Known rows, with every step that occurs
minul -> magase -> tuseb: [ 1.58, -1.84,  1.71,  0.48,  3.70, -1.45,  1.53,  1.57, -0.37,  0.79,
  0.03,  0.25,  2.26,  2.42, -0.52, -2.10,  1.12, -2.45, -0.64]
magase -> nuka -> zare: [ 1.55,  0.24,  0.48,  0.53, -0.68, -0.33,  0.52,  1.61,  0.55, -1.38,
 -0.61, -0.13, -0.25,  1.62, -4.28, -0.35, -4.29,  3.06, -2.45]
nuka -> magase -> minul -> zare: [ 0.65, -0.25, -1.16,  2.82,  0.64, -1.11,  1.64, -2.20,  0.12, -0.75,
  0.78, -3.11, -0.10,  2.68, -0.51,  2.72, -0.08, -1.04,  2.52]
tuseb -> magase: [ 1.16,  2.17,  0.52, -1.95, -1.49, -3.42, -0.98,  0.19, -0.79,  1.36,
  1.02, -1.13, -0.51,  2.20, -0.38, -2.09,  1.06,  1.84,  1.41]
nuka -> zare -> minul -> magase: [-0.85,  0.21,  0.53,  3.89, -0.52, -6.92,  0.87,  1.72,  2.08,  2.26,
  2.07, -0.92, -0.35,  1.73, -0.17, -3.93, -0.46,  1.70,  0.09]
nuka -> zare: [ 0.87,  0.84,  0.51,  2.64, -0.12, -1.14,  1.29,  2.22,  1.92, -0.77,
  0.22, -0.42,  0.98,  1.04, -1.09, -0.94, -2.09,  1.14, -0.37]
nuka -> magase -> tuseb -> zare: [ 1.88,  0.68,  2.68,  0.30,  0.24, -1.07,  1.99,  1.55, -2.37, -1.46,
  3.04,  1.99,  1.39,  5.57, -2.70,  0.26, -0.90, -1.79,  0.41]
minul -> zare -> nuka -> magase -> tuseb: [ 0.09, -3.64,  2.02,  0.92,  1.51, -0.36,  1.57,  2.30, -2.63,  0.14,
  0.11,  0.31, -0.48,  7.40, -2.55,  0.13, -2.37, -0.52,  0.31]
minul -> zare -> nuka: [ 0.06, -3.41,  1.88, -0.17, -0.35,  0.43, -0.45,  1.30, -0.55, -0.57,
 -0.96, -1.30, -1.32,  3.39, -0.51, -0.22, -0.99,  0.10, -1.70]
nuka -> zare -> minul: [-0.91, -0.16,  0.44,  3.40, -0.67, -4.22,  0.16,  0.53,  0.94,  0.96,
  1.30,  0.53, -1.25,  1.22, -1.92, -1.88, -1.80,  3.39,  1.33]
zare -> nuka: [-1.35, -2.44, -0.95, -0.61, -0.60, -0.39, -0.70,  0.00, -1.51,  0.84,
 -0.60,  0.96, -2.34,  1.88, -0.19,  0.12, -1.62,  1.55, -1.88]
tuseb -> zare: [ 2.04,  0.82,  2.44, -0.87, -1.47, -0.08, -0.08,  0.38, -0.03, -2.22,
  1.89,  0.44,  0.48,  1.63, -0.55, -0.25,  0.44, -1.09, -1.74]
zare -> tuseb: [-0.38, -0.55,  0.86, -0.14, -0.71, -1.37,  2.58,  0.75, -1.81,  1.51,
 -1.22,  2.47, -0.57,  2.98, -1.69, -1.17,  1.69,  1.64, -0.89]
minul -> zare -> tuseb -> magase: [ 2.08,  0.57,  4.18, -1.73, -1.83, -4.14,  1.96,  2.21, -1.65,  1.26,
 -0.44, -0.68,  0.13,  6.81, -2.31, -3.55,  3.49,  1.85,  0.58]
nuka -> zare -> minul -> magase -> tuseb: [ 0.58, -1.78,  2.14,  3.99,  2.87, -5.78,  1.86,  1.98,  0.45,  1.76,
  1.24,  0.77,  0.88,  3.60, -2.38, -3.83, -0.63,  0.98,  0.90]
tuseb -> zare -> minul -> magase -> kave: [ 2.64,  0.62,  1.03, -1.63,  1.56, -4.22,  0.24,  0.90, -1.37,  0.37,
  3.01, -0.93,  0.29,  2.92,  0.48, -2.66,  1.30, -1.58,  0.46]
magase -> kave: [ 2.46,  0.36, -1.19, -1.86,  3.63,  1.61,  0.66,  0.98, -1.51, -0.42,
 -0.46, -0.84,  1.05,  0.53,  0.07,  0.60, -0.94, -1.09,  1.79]
zare -> tuseb -> magase -> kave: [ 2.98,  1.96,  0.23, -3.95,  1.29, -3.19,  2.24,  1.88, -3.99,  2.50,
 -0.59,  0.66, -0.04,  5.80, -1.97, -2.93,  1.86,  2.32,  2.44]

Rows
[-0.32, -0.71,  0.17,  1.21, -1.37, -3.63, -0.81, -0.13, -0.58,  0.32,
  0.48,  0.70, -2.67,  1.70, -5.13, -1.45, -3.66,  5.30, -0.69]	magase -> nuka -> zare -> minul
[ 1.70, -2.73,  1.25,  1.84,  1.63, -0.09,  2.88, -1.79, -1.11, -0.54,
 -2.41, -0.58, -0.52,  3.38, -2.43,  0.83,  2.78,  0.39,  0.16]	magase -> minul -> zare -> tuseb
[ 1.45, -2.19,  3.89,  0.04,  1.29, -1.92, -0.39, -0.95, -2.99, -0.97,
  2.27,  3.04, -0.73,  3.48, -3.61, -1.28,  0.89,  0.57,  0.72]	magase -> tuseb -> zare -> minul
[ 1.68,  1.67,  0.39, -4.11, -2.18, -2.85, -1.84, -0.58, -2.38,  0.73,
  0.21, -0.86, -1.88,  2.77, -3.53, -1.67, -0.82,  3.58, -0.67]	tuseb -> magase -> nuka
[ 1.87, -2.32, -0.23, -0.77,  0.28, -2.79, -1.35, -2.44, -1.67,  0.12,
 -0.69, -3.20, -2.84,  4.48, -1.41, -0.15,  0.58,  2.30,  0.69]	tuseb -> magase -> minul -> zare -> nuka
[ 0.68,  1.58,  1.40, -2.08, -2.18, -4.68,  1.73,  0.90, -2.63,  2.85,
 -0.28,  1.47, -1.01,  5.04, -2.04, -3.41,  2.87,  3.47,  0.53]	zare -> tuseb -> magase
[-2.85, -0.42, -2.34,  0.49, -2.42, -2.49,  0.58,  0.57, -1.94,  2.13,
  1.09,  0.74, -2.56,  4.05,  0.12,  0.63, -2.80,  1.68, -0.41]	zare -> nuka -> magase
[ 2.29, -2.25,  0.33,  1.86,  2.31,  1.15,  0.12, -2.88,  0.56, -2.09,
 -1.10, -3.07,  0.03,  0.45, -0.78,  2.02,  1.09, -1.21,  0.93]	magase -> minul -> zare
[ 0.64,  0.07,  1.50,  2.57, -0.64, -2.28,  3.93,  3.14,  0.37,  0.72,
 -1.01,  2.20,  0.38,  4.05, -2.65, -1.99, -0.54,  2.77, -1.35]	nuka -> zare -> tuseb
[ 2.55,  0.00,  4.06, -3.91, -2.29, -3.30,  1.03,  1.54, -3.05,  0.89,
 -1.42, -0.37, -1.29,  7.26, -5.62, -3.26,  1.52,  3.58, -1.46]	minul -> zare -> tuseb -> magase -> nuka
[ 3.40, -1.28,  4.21, -0.70,  2.04,  1.08,  0.60,  0.91, -1.81, -2.73,
  1.38,  2.10,  1.56,  3.45, -2.93, -0.46,  0.27, -1.80, -1.11]	magase -> tuseb -> zare
[-1.17, -1.19, -0.26, -0.99, -1.16, -5.28, -1.15, -1.33, -1.35,  2.58,
  0.86, -0.34, -2.64,  1.37, -2.16, -2.45, -0.03,  2.36, -1.70]	zare -> minul -> magase -> nuka
[ 2.33, -3.13,  3.24, -0.94,  1.41, -1.95,  0.77,  2.05, -1.83, -0.47,
  1.13,  1.56,  0.29,  6.01, -1.36, -2.41, -0.18, -2.09, -4.17]	minul -> magase -> tuseb -> zare -> nuka
[ 1.58,  2.31,  2.19,  0.64, -2.27, -5.86,  2.92,  3.19, -0.54,  2.12,
 -0.04,  1.18, -0.06,  6.36, -3.10, -4.27,  0.55,  4.67,  0.22]	nuka -> zare -> tuseb -> magase
[-0.48, -2.44,  1.48,  1.07,  3.01, -4.58,  0.29, -0.30, -1.62,  2.39,
  0.96,  0.97, -0.05,  2.58, -1.36, -2.92,  1.66, -0.14,  1.24]	zare -> minul -> magase -> tuseb
[ 0.35, -0.81, -0.33,  2.78, -0.16, -2.39,  4.11, -1.35, -1.75,  0.81,
 -0.55, -0.68, -0.66,  5.62, -2.20,  1.47,  1.59,  0.41,  1.48]	nuka -> magase -> minul -> zare -> tuseb
[-0.03, -0.83, -2.31,  0.97, -2.02, -2.32,  0.56, -2.98, -2.29, -0.54,
  2.24,  0.40, -3.12,  4.45, -1.11,  2.67, -1.89,  0.92, -1.00]	tuseb -> zare -> nuka -> magase -> minul
